Known rows, with every step that occurs:
limut > lisuk > mimez: [  0   7  17  22   6  -9   2   6 -35  24  28  -7   6 -41  -2 -32  16   9
 -11  -9  -6 -30   0  -2  18 -42   3 -21   6  17  -2 -21  35  12 -10 -10
  25 -16  -1  13 -12  47  16]
lonul > mimez: [-25  -7  -7  20   5  -1  -9 -14 -31  -6   4 -22  32 -29   4  -5  12  17
 -29 -18   4  -3   4   3  -9  -4  18 -14  25  10  -6   2  11  21  -7   3
 -15   6   4   4 -42 -12   5]
limut > lisuk: [-10   1   2  21  12   0  -4   6  13  15  16 -11   9 -40  -7 -19   2  -3
 -17 -12   5  -7 -12  -1  13 -30  -2 -17   9  12   6  -8  24   8  -7  -7
   9 -20  -3  -8   7  29  30]
lisuk > mimez > bidib > limut: [  0  16  17 -15  -6   0  13  12 -99  -9  -4 -41   2 -19  14  -8  -4  27
  -5 -16 -31 -32  23 -23  -3  -9  21   0  25   9  14  -1  25  36  14 -16
   9   0 -16  10  -7  55 -27]
lonul > mimez > lisuk: [ -4  -2   3  29  14  -8  -6   2 -62 -11   6 -32  17 -45  15 -22 -12  10
 -21 -27  -2  -1   9  -5 -16 -18  12 -21  20   2  -6  -3   2  29  -2   4
  -9  32   5 -12 -33 -19   1]
lonul > mimez > bidib > limut > lisuk: [-38   2  16   0  10  -3   1   0 -59  -5  -2 -41   2 -70  23  -2 -11  30
 -34 -23   1 -23  11 -15   2 -11  20  -3  26   4  10   3  29  40   4 -10
  23 -21  -8 -15 -33   2  17]
mimez > bidib > limut: [ -7   8   0 -16  -1  10   8  11 -48 -19 -15 -44   5 -18  11   5 -18  15
 -15 -18 -17  -8  13 -23  -5   5  14   2  27   4  18  17  19  36  20 -13
 -12   5 -19  -6   0  35 -14]
mimez > lisuk > limut > favi > foto: [ 23  -1   6  35  -3 -16   2  16 -21 -11  -7 -47  -8 -86  26 -36 -16 -15
  29   2 -34  -7  -9  18  12 -29 -19 -64  15   3  36  22   7  19   6   0
  10  36 -14 -18  -8   7   3]
limut > favi: [ -6  16 -16  18  18   3  -6  22  -5   1  -8  -9  21 -42  -6   5   9 -16
  -5  -6 -26 -10  -9  -2  11 -19   4 -22  12   7  -4   9  19   9  -4 -10
 -21  -1 -19  -6 -41  11  12]
lisuk > mimez > bidib > limut > favi > foto: [ 11  18  21   2 -11  -5  13  13 -65 -11 -12 -40  -9 -69  30   3   2   5
  14  -3 -71 -32   9  -7  25 -21  10 -16  22   5  37   7  25  33  16 -16
  21  -6 -17   6 -32  49  -5]
lonul > limut > favi > foto: [ -5  11 -13  21 -17  -4  -6  19  -5  -5   2 -17  26 -60   2 -13  16   2
   6   2 -41  -2 -14  13   6  -4 -14 -37  11   7  23  18   4  15 -13   3
 -19  11 -30  -4 -46  -3  13]
bidib > mimez > lisuk > limut: [  8 -10   9  21 -17 -17   5  15 -12 -19  13 -66   1 -46  21 -47 -22  12
  18 -18  11 -23 -15 -10   2   3  -2 -74  40  -2  12  20  11  26  28  10
   4  42 -17  -4  -9   4 -26]
bidib > limut > lonul > mimez > lisuk: [-26  31   3   9  -5 -12  -4   6 -63 -19 -39 -38   3 -75  14  -6 -21  24
 -31 -18  -9 -35  31 -12  -6  -6   4 -11  30 -11 -22 -12  -2  43 -10  16
 -17  34   3 -37 -57 -14  -4]
favi > foto > bidib > limut > lisuk: [  6   8  12  14 -26  -9   5 -12  10   0  12 -33   6 -67  23 -11  -6  -3
   6  -9 -22 -29 -15  -2  29 -10  -2 -11  22  19  43   7   1  43   7 -13
   9 -22  22  22  15  40  30]
bidib > limut > favi > foto > lisuk: [ -7  24 -13  31 -19 -13  -2   7  16  -4  -3 -20  18 -77  15  10   9 -27
  10   2 -52 -31  -1  -4   8   5 -14 -29  19  -2  19  21   7  38  15  -7
  15  11 -16 -18 -46   7   8]
lonul > mimez > lisuk > limut > favi > foto: [  -1   -9    9   45   -2  -22   -3   -1  -48  -21   -3  -54    2 -106
   36  -33   -6    3   14   -2  -27  -11   -1   22    4  -24   -5  -72
   26    4   29   15    4   25   -6    6   12   36   -2  -15  -51  -28
    7]
bidib > limut: [ -6  13 -11  -3 -17   3  -1   8 -18 -11  -7 -21  24 -34  -3   5   0  24
 -10 -18 -16 -24  12 -10  -4  11   2  -5  29  10  -2  13   6  21   8 -12
 -20  18  -3  -5   6  27 -15]
lonul > mimez > bidib: [-26 -10   7   8  19   6  -1 -11 -56 -12  -1 -43  13 -13  20  -5  -7  10
 -32 -21   7  13   6  -8 -16  -6  29  -7  22   2  12   6  22  29   0   0
 -11  -9  -4  -1 -41  -2  10]
bidib > limut > favi > foto > lonul > mimez: [  -3   26   -2   21  -20  -10    0  -12  -15  -14    8  -16   21 -106
   24   12   17   24  -11    2  -42  -20   23   14   13   12    6   -3
   38    8   14    8   12   14  -32   -4  -11  -19    4   -4  -61  -21
   13]
favi > mimez > lisuk > limut > lonul: [ -5   1  -3  22  -2 -17  -1   2 -20  -8  -9 -51   7   5  13 -41 -17  -8
  -6  -2  -1 -30   3  14  -4 -15 -19 -60  11  -8  15   5   8  39 -30  25
 -28  48   7   1  -7  22   1]
foto > lisuk > mimez > bidib: [ -5  14  10  16  15  -6   8   2 -69   4  23 -38   6  13  21 -26   3 -27
  -5  -6 -16 -14   1 -24 -18 -22  12 -20   4   2  17  -6  34  43  16  -9
  25  -8 -27  16 -36  35  -3]
lisuk > limut > favi > foto: [  1  -9  -6  26 -13 -10   1  -2  13 -10 -10 -38   7 -70  18 -17  12  -8
  20  10 -31  -5 -12  22  18 -12 -12 -59  18  14  35  23  16  11  -2  -1
  -2  13 -10  -3 -18  14  10]
lisuk > mimez > bidib: [  7   1  17   0  14   4  10   1 -75  -3  10 -37   2   8  16 -21   1   4
 -10 -14 -20  -7   5 -16  -3 -25  20  -8  12   9  19  -7  31  26   5  -8
   1  -4 -19  14  -9  49  -7]
favi > mimez > bidib > limut: [-10 -11  -6  -7  -2   7   6   2 -39 -12   4 -42  21  29  14   6  -7  16
 -16 -21 -23 -26  13  -6   1  16  10  -7  28  -2  30  25  15  49  -4  -1
 -19  10  -4  15   6  43  -7]

Rows:
[  0   6   4  28   0 -20   2  35 -12 -16   3 -59   1 -75  18 -32 -19  -3
  27 -13 -13 -34 -23 -10  13  -6  -4 -85  35  -4   0  24  17  22  29   0
  -1  34 -28  -8 -54  -9 -14] => bidib > mimez > lisuk > limut > favi
[-22  16   5  24  11  -9  -9  -4 -46 -12 -25 -35   1 -48  11 -19 -17  -4
 -33 -12   1 -12  16  -5  -8 -21   7 -17  16 -11 -16 -20   2  29 -24  20
 -24  22   5 -28 -53 -21  15] => limut > lonul > mimez > lisuk
[ 11  16  29  15 -31 -16  11 -16 -40   6  24 -31   2 -65  28 -22   6   8
  13  -5 -38 -53  -5   0  28 -23   6 -14  21  22  38 -10   9  46   5 -17
  25 -17  23  41   5  58  13] => favi > foto > bidib > limut > lisuk > mimez
[-39  24 -13  27 -10 -16  -3   2  10  -4 -19 -44   5 -23   9 -31   1 -27
  -7  17  16 -16   2  -3 -19 -10 -17 -51   7   3  -1   0  19  36  -5  16
  -4  13 -20 -16 -55  10   8] => foto > lisuk > limut > lonul
[ -8  -3 -23  26  13  -2  -7  12   9   2   9  -9  36  10  -3   4  17 -19
  -7  -8 -32 -29 -10  15  15 -11  -2 -34  10   6   8  19  17  20 -25  -3
 -32   6  -7  19 -45  21  19] => limut > favi > mimez
[-31   2 -26  45   6 -18  -5  10   5   6  18 -32  37   3  13 -18  18 -31
   9   7 -14 -42  -5  14  -7  -3 -18 -78   5   4  17  33  24  41  -9  -2
   0  23 -21  16 -75   6  10] => foto > lisuk > limut > favi > mimez
[ -6  17  -3  30  -2 -14   1   0 -46  14  30 -21  23  -3   7 -26  20 -19
  -2  -5 -14 -27   6 -11 -19 -16   1 -25   3   9  -6  -9  22  33   7  -5
  23   7 -15  14 -38  24  -6] => foto > lisuk > mimez
[ 17  -2   6  21  -5  -9   2  13   0 -11  19 -46   8 -34  13 -26 -23   1
   3 -29  -3 -16 -16 -20   9   4   7 -37  38  -9  -4   8   7  25  27   9
 -16  27 -10  -9  -7   6 -11] => bidib > mimez > lisuk
[ 12  -3   3  19   2 -11   2  19 -48 -11   2 -49   2 -42  16 -46 -21   6
   8 -12   3  -5   0  -1 -12 -16 -10 -52  18   8  15  12  10  24  13  -2
   1  47 -11  -9  15  16 -14] => mimez > lisuk > limut
[-19  23 -21  40 -17 -13  -8  20  -2   2  17 -16  31 -60   8 -15  18 -29
   8   4 -38  -9 -13   5  -8  -1 -24 -45   3   1  19  19   6  34   1   4
   6  16 -38  -9 -75 -16  21] => lonul > limut > favi > foto > lisuk
[-23  34  -8  -5 -17   0  -3   6   0 -10 -41 -27   6 -37  -4   7  -3  15
 -24  -3 -13 -32  15 -13   3   7  -3   0  24   1 -15  -5   5  26  -5   7
 -34  14  -2 -21 -20  29  -3] => bidib > limut > lonul
[-53   1   9   4   8  -7  -1 -12 -51 -21 -34 -72  -7 -24  25 -21  -8  11
 -29   5  20   1  14  -1 -13 -11  12 -38  22  -1  12   1  25  38  -9  16
 -18   0  -6 -13 -65  -7   7] => lisuk > limut > lonul > mimez > bidib
[-15  35  18 -17  -8  -2  10   7 -75 -11 -29 -45 -14 -21  12  -3  -5  17
 -18  -2 -25 -41  29 -23   6 -13  13   5  18  -3   5 -17  25  36   2   1
  -9  -6 -18  -4 -31  54 -15] => lisuk > mimez > bidib > limut > lonul
[-15   7  10  -6  10   4   5  19 -35   1   0 -34  -7 -49  13  -6 -19  16
 -18 -20  -6 -17  10 -21  10 -22   7  -3  20   6  22   8  31  32  13 -13
  15 -20 -12 -14   8  41  12] => mimez > bidib > limut > lisuk
[ -8  24  19   5 -16 -12   4  12 -52  17  12  -9   7 -65   4 -19  11  35
 -10 -15 -20 -56  13 -10  17 -25   1 -16  18  17  -7 -17  28  22   4 -19
  30  -7  -2   6  -1  51  -3] => bidib > limut > lisuk > mimez
[  0  40  12  12  -6 -13   1  16 -59  23  62   2  17 -51   6 -53  25  34
 -13  -1  -4 -24  19   1  -7 -21  -7 -13   3  19  -1 -25  37  10 -41  -3
   6 -20 -33  27 -27  20  10] => foto > lonul > limut > lisuk > mimez
[ 10  -1  14  20 -11 -19   7  10 -22 -23  23 -79   8 -30  33 -48 -30 -10
  24 -19   8 -25 -30 -17   1   6   8 -74  39   6  22  19  -2  48  35   0
 -12  30  -2  35 -23   7 -18] => foto > bidib > mimez > lisuk > limut
[-30  20 -19  35   9 -16  -3  21  -7   0   3 -31  20 -47  13 -19  10 -34
  11  10 -12 -22 -11  -2 -11 -15 -14 -67   7  10   6  22  26  27  11 -11
   9  14 -29  -6 -72  -5   4] => foto > lisuk > limut > favi
[-16 -11   7   1   6   1   4   5 -25   3  17 -35   9  -3  15  -5 -11  14
 -21 -21 -12 -36   5  -4  16  -8   2 -10  18   2  35  16  31  48 -14  -5
   1 -15  -2   9   8  49  18] => favi > mimez > bidib > limut > lisuk
[  3  15  12  35  10 -11  10   0 -41   3  17 -33  -7 -39  32 -14   6 -45
  14   7 -57 -17  -5  -9  11 -33   3 -32   2  -2  38   2  31  40   7  -6
  35 -16 -25   3 -61  27  19] => limut > favi > foto > lisuk > mimez > bidib
[ 16 -13  -8  27   9  -5  -2   5 -34  -2  26 -25  24  17   9 -24  -9  -8
  -7 -23 -18 -16  -3   6  -1 -11  -5 -28  13  -3  19  10   6  35 -22  10
 -16  36   3  11  13  23   4] => favi > mimez > lisuk
[  8   2 -10  31  -3  -1  -2   1  28  -4  -5 -17  14 -54   4   1  11 -20
   7   1 -42  -1 -13  14  24 -17  -4 -26  15   6  24  12  10   6  -8  -3
  -8  -3  -5 -11 -19  16  23] => limut > favi > foto
[-11  -8 -10  15  28   5   0  15 -22  -1   6 -32  19  29   9   7   0 -27
  -9  -7 -32 -13  -7   3  16 -15   7 -24  10  -1  31  23  31  32 -14  -5
 -27  -9 -16  18 -45  26  24] => limut > favi > mimez > bidib
[-15  13  24  -1  10  -4   4  26 -95  15  29 -26   4 -35   9 -45   5  25
 -13 -14  -7 -20   2 -13  -5 -35   3 -23   1  10  17 -13  38  29  -5  -6
  19 -13 -42  14 -27  34  10] => lonul > limut > lisuk > mimez > bidib
[ -7  17 -16  25   9 -12  -8  45 -61  -1  22 -19  36 -17   2 -23  -3  -2
   1 -17 -36 -31  -4   7  -5 -10 -17 -54   4  -5   7  18   6  37 -32   5
 -35  50 -37  13 -58  -5   2] => lonul > limut > favi > mimez > lisuk
[-11  24   4   6  -4  -6   2   9 -14   3   9 -27  17 -45  12  -7  -9   5
  -5 -16  -8 -37  -6 -16  12 -14   6 -10  21  20  15   1  10  46  11 -26
  -8 -17  13  24 -10  39  20] => foto > bidib > limut > lisuk
[-18   8   4  32  17 -19  -6  21 -78 -17  -8 -46   9 -88  20 -29 -11   5
   4 -11 -11 -20   2   8 -12 -29   2 -66  22   4  -3  16  13  21  -2  -7
  -1  36 -18 -13 -82 -33   1] => lonul > mimez > lisuk > limut > favi
[-11  -9   6  26   2 -17  -3   4 -75 -17   3 -53  12 -63  25 -41 -15  22
  -6 -18  13  -7   6   8 -24 -15   5 -56  26   8   5  10   7  30   1   4
  -2  46  -6  -7 -33 -22 -14] => lonul > mimez > lisuk > limut
[-16  11 -20  11  -5  -3  -5  15 -13  -1  -5 -15  35 -15  -3  18  14  10
  -6 -11 -42 -53   4   6  17   5  -3 -27  23   4   3  25  14  31 -16 -11
 -30  20  -1  11 -45  24   1] => bidib > limut > favi > mimez
[ 12   4   4  41 -21 -17   3 -22 -20  10  30 -20  16 -23  18 -29  21 -26
   8   2 -35 -15   0   4  -4 -15  -4 -25   7   7  25  -6  15  34   0   6
  33  10   1  12 -20  31   6] => favi > foto > lisuk > mimez
[-10  19  -5  20  -2  -6   6  13 -11 -13  -9 -39   1 -62  29  11  -9 -34
   8  -2 -51 -16   3 -15   6  -5  -5 -18  16  -8  40  25  18  49  27 -11
  25  -5 -29 -23 -42  12  14] => mimez > bidib > limut > favi > foto > lisuk
[ -9   9   9  19 -15 -19   2  13   9 -17 -14 -72 -12 -45  13 -43 -27   2
   3  -6  14 -29  -8  -9  11   2  -8 -66  36 -14  -1   4   8  32   8  27
 -16  39 -14 -17 -35   4 -12] => bidib > mimez > lisuk > limut > lonul
[-17  11 -12  17   5  -6  -4  23 -11  -7 -13 -32  13 -51   3 -16   9  -2
   9   5 -12 -14  -8   9   2 -19  -6 -56  15  14   8  21  23   8   2 -11
 -15  14 -20  -1 -44   7   3] => lisuk > limut > favi
[-26  10 -27  19   1  -4 -11  27 -22   4  18  -9  52   0  -7  -5  22   7
  -9  -8 -29 -29  -5  13  -2   4 -12 -45   9   6   3  24  13  26 -36   3
 -41  25 -31  25 -65   3   9] => lonul > limut > favi > mimez
[-12  25  -3 -10  16   6   6  33 -48 -14 -23 -36   4 -46  11  19 -11   2
  -5 -12 -36 -21   7 -23   9 -10  10  -7  24   2  16  18  27  30  14 -24
 -15  -8 -33 -14 -42  22  -4] => mimez > bidib > limut > favi
[  6  11  18  14 -25 -13  15 -13 -61  -5  12 -49   0 -32  38 -13   0  -7
   5  -4 -44 -26  18 -17  -6  -4   4 -11  18  -1  40   5  20  56  26  -2
  50  -1 -13   4  -6  44 -13] => favi > foto > lisuk > mimez > bidib > limut
[-39  14  -8  19   0  -5 -11 -20 -15 -10 -25 -26  17 -28   0  -1  10   6
 -43  -5   7  -8  10   3  -2  -6  13  -8  21   0 -21 -17   9  21 -25  18
 -26  -1   7 -17 -69 -13  20] => limut > lonul > mimez
[ -5   4  -1  15 -11  -4   3  -7  22 -13  22 -48  25   6   9  -7  -5 -10
   4 -18   3 -18 -32 -19  14  21  22 -31  39  10  10  13   3  37  25  -1
 -33 -11   4  41 -38  18   1] => foto > bidib > mimez
[-12  21 -18  13  -1  -5  -2  14 -24  -7   1 -25  40   4   9  20   4 -10
   5 -10 -44 -59  -7   1  15  11   6 -28  23  15  19  25   2  53  -9 -22
 -47   0   8  47 -54  28  12] => foto > bidib > limut > favi > mimez
[  2   5  13   0 -19  -1  10 -30 -39 -23  16 -47   6 -64  44  -6  -6  30
 -25  -7 -25   7  33   3  -7  24  20  19  42   0  39   9  15  36 -20   3
   6 -28   2  -1 -16  -2   6] => favi > foto > lonul > mimez > bidib > limut
